Every row comes from one small tree of marks. The marks that hang from a mark follow it in brackets, in alphabetical order. Every link used is in the known rows. Which tree was each row made from?
Known rows
S[C[D[E[H]]]]: [  8  -6  -2   3   4   2  12  -5 -20  -2  -9 -13   3   4   3  11   2  -2
   7 -10   1]
V[E]: [-1 -6 -2 -2  0  3  9  0 -4 14  7 -6  1 -2  6 -1 -2  5 -1  2  2]
H[G[R] X]: [  0 -18   0   3  -4   3   7   0  -1  10  -1  19   0  -1   1   8   4   9
  -4  -3   4]
D[E[H[G[R] X] V]]: [  3 -25  -1   9  -8   2   7   1 -15  23  -2  12   3   2  -6  16   2  11
  -5   7   2]
H[E[V] G[R] X]: [  6 -31  -4   7  -2   6  10   0  -8  32   1  17  -1  -1   3  13  -2  12
 -12  10   1]
S[C]: [  2   2  -1   0   6   2   8   1  -2  -3 -11  -7   3   2   1  -2   1  -6
   0 -13   1]
V[E[D H]]: [ -1 -19   2  10   0  -3   3  -2 -14   7  -1  -5   2  -1   6   5  -4   0
  -1  -2  -1]
G[H R]: [  1  -9   4   1  -6  -4  -9   3  11   9  -3  -1   2   5  -4  11   8   3
  -1 -13  -6]
E[D H[X] V]: [  0 -24   6  26   1  -6  -9   0 -26  12  -5  15   1   3  -4  11  -5  -3
   2  -1  -1]
E[D]: [ -2 -13   3  14   0   0  -2  -4   0  -9  -3   3  -2   2   3   1  -2  -7
  -1   0  -2]
G[R]: [  0 -11   1   0  -5   0  -6   0   9  10  -5  -1   0   6  -6   4   5   2
  -3  -5  -3]
E[H V]: [  3  -3   2  11   0  -6 -13   4 -18  14  -6   0   2   2  -9  10  -1   1
   0  -1  -4]
N[C]: [  1  -3  -2   2   3   1   7  -1  -2   1 -10  -7   2   2   2   0   2  -6
  -3 -18  -1]
C[D S]: [  2  -3   2  12   0   0  -2  -6 -14  -2   1   4  -1   0   3   9   5  10
  12 -13  -3]
E[D H[G X] V]: [  1 -24   4  27   0  -4  -4   0 -26   6  -6  20  -1  -2   0  14  -4   0
  -2   0   0]
G[H[E[D V] X] R]: [  4 -40   4  19  -2  -1  -1   0  -3  28   0  13   0   6   2  16   0   3
  -5  -1  -6]
D[E[H V]]: [  3 -11  -2   7  -4  -1   1   1 -14  14  -2  -3   3   3  -7  10   0   3
  -2   9  -1]
H[G[R]]: [  1 -10  -1   0  -6   3  -1   0   8   3  -6   4  -2   0  -1   7   5   5
  -8  -3  -1]
C[D[E[H]] N S]: [  4 -15   2  23  -4  -4  -3  -6 -19  12  -5   5   4  -2   1  12   7  18
   9 -18  -4]
S[C[D[E[H V]] N]]: [  8 -13   0  22   3   0  -3  -3 -23  17 -14  -7   3   4  -2  10   2   1
   5 -17  -2]
S[C[D N]]: [  6  -5   2  17   7   1  -4  -3 -12   6 -13  -4   1   2   3   3   3  -2
   6 -25  -1]
V[E[D]]: [ -3 -19   1  10   0   3   7  -3  -4   6   3  -4  -1   0   9   0  -5  -2
  -2   2   0]

Which tree is each row?
[  1 -22   3  15  -6  -4  -8  -2  -5  -5 -14   6   0   2  -1  13   2  -1
  -7  -6  -5] => E[D H[G[R]]]
[  4 -22  -4   9   0   5  13  -5  -2  -4  -2   5  -4  -5  14   6  -5   0
 -12  11  -3] => H[E[D] G]
[  3 -44  -1  20  -3   6   8  -3  -8  24  -2  20  -4   1   6  14  -4   5
 -13  10  -1] => H[E[D V] G[R] X]
[  4 -25  -1  18   2   3   2  -3  -7  13  -2   1  -4   3   4   5  -7  -4
  -9  12  -6] => H[E[D V]]
[ -1 -33   2  12  -3  -1   8  -2 -15  15  -1  10   2  -2   8  12  -2   7
  -4  -4   2] => V[E[D H[G[R] X]]]
[  5 -22  -3   7   4   3  11   0 -16  29   7  13   0  -1   4   6  -6   7
  -4  13   1] => H[E[V] X]
[  3 -18   2  31  -5   2  -6  -6 -15  21  -2   7   0   1  -1  10   6  15
   7 -12  -3] => C[D[E[V]] N S]
[  1 -17   5  24  -1  -6 -15   0 -18   5 -10   3  -1   4  -6  10  -4  -7
  -1   0  -6] => E[D H V]
[  2 -15   1  23  -4   2   1  -8 -10  11  -1   7   1  -2   3   7   7  16
   8 -15  -2] => C[D[E] N S]
[  5 -15   0  24  -5  -2   1  -6 -19   8  -6   9   2  -6   4  14   7  20
   5 -17  -2] => C[D[E[H[G]]] N S]
[  3 -26   2  11   3  -2  12  -1  -7   8   6  13   1  -3  12   9  -3   2
  -1   1  -2] => G[H[E[D] X]]
[  2 -23  -2   0  -7   2  14  -1  -9  12  -1  11   4  -1   0  13   4  12
  -4   4   4] => D[E[H[G[R] X]]]
[  1 -33   5  27  -5  -3 -10   0 -19  14 -11  19  -1   3  -5  18  -1   2
  -5  -3  -2] => E[D H[G[R] X] V]
[  2 -16   3  24  -2  -4 -11   1 -18  -1 -11   7  -3   0  -2  13  -3  -4
  -6   1  -4] => E[D H[G] V]
[  4 -14   0  16  -3   3  -2  -7  -9  11   1   1  -1   1   4   6   2   6
   6  -4   0] => C[D[E] N]
[  3 -30  -3  11   2   5  21  -5 -11   4   4  19  -2  -7  17   7  -6   4
  -8  11   3] => H[E[D] G X]
[  4 -34  -2  20   2   6  14  -3 -16  15   2  20  -4  -4  11  10  -8   3
  -9  14   1] => H[E[D V] G X]
[  6  -8  -2  10   3   8   8  -5 -16   6  -6 -11  -1   7   1   9   0  -5
   5  -4   1] => S[C[D[E[V]]]]
[  5 -14  -1  19   0   0   6  -6 -25  11 -10  -6   3   5  -1  15   5   6
   5 -22  -4] => N[C[D[E[H V]] S]]
[  3  -8   0   3   1  -4   7   2 -20   3  -1  16   3  -7   3  10   0   9
   1  -3   4] => E[H[G X]]
[  5 -18   2  31  -4  -3  -9  -4 -24  22  -6   6   2   0  -4  14   6  17
   8 -15  -5] => C[D[E[H V]] N S]
[  5 -11  -2  11   0   0  13  -7 -21   2  -9  -7   4   3   3  13   7   7
   6 -24  -3] => N[C[D[E[H]] S]]
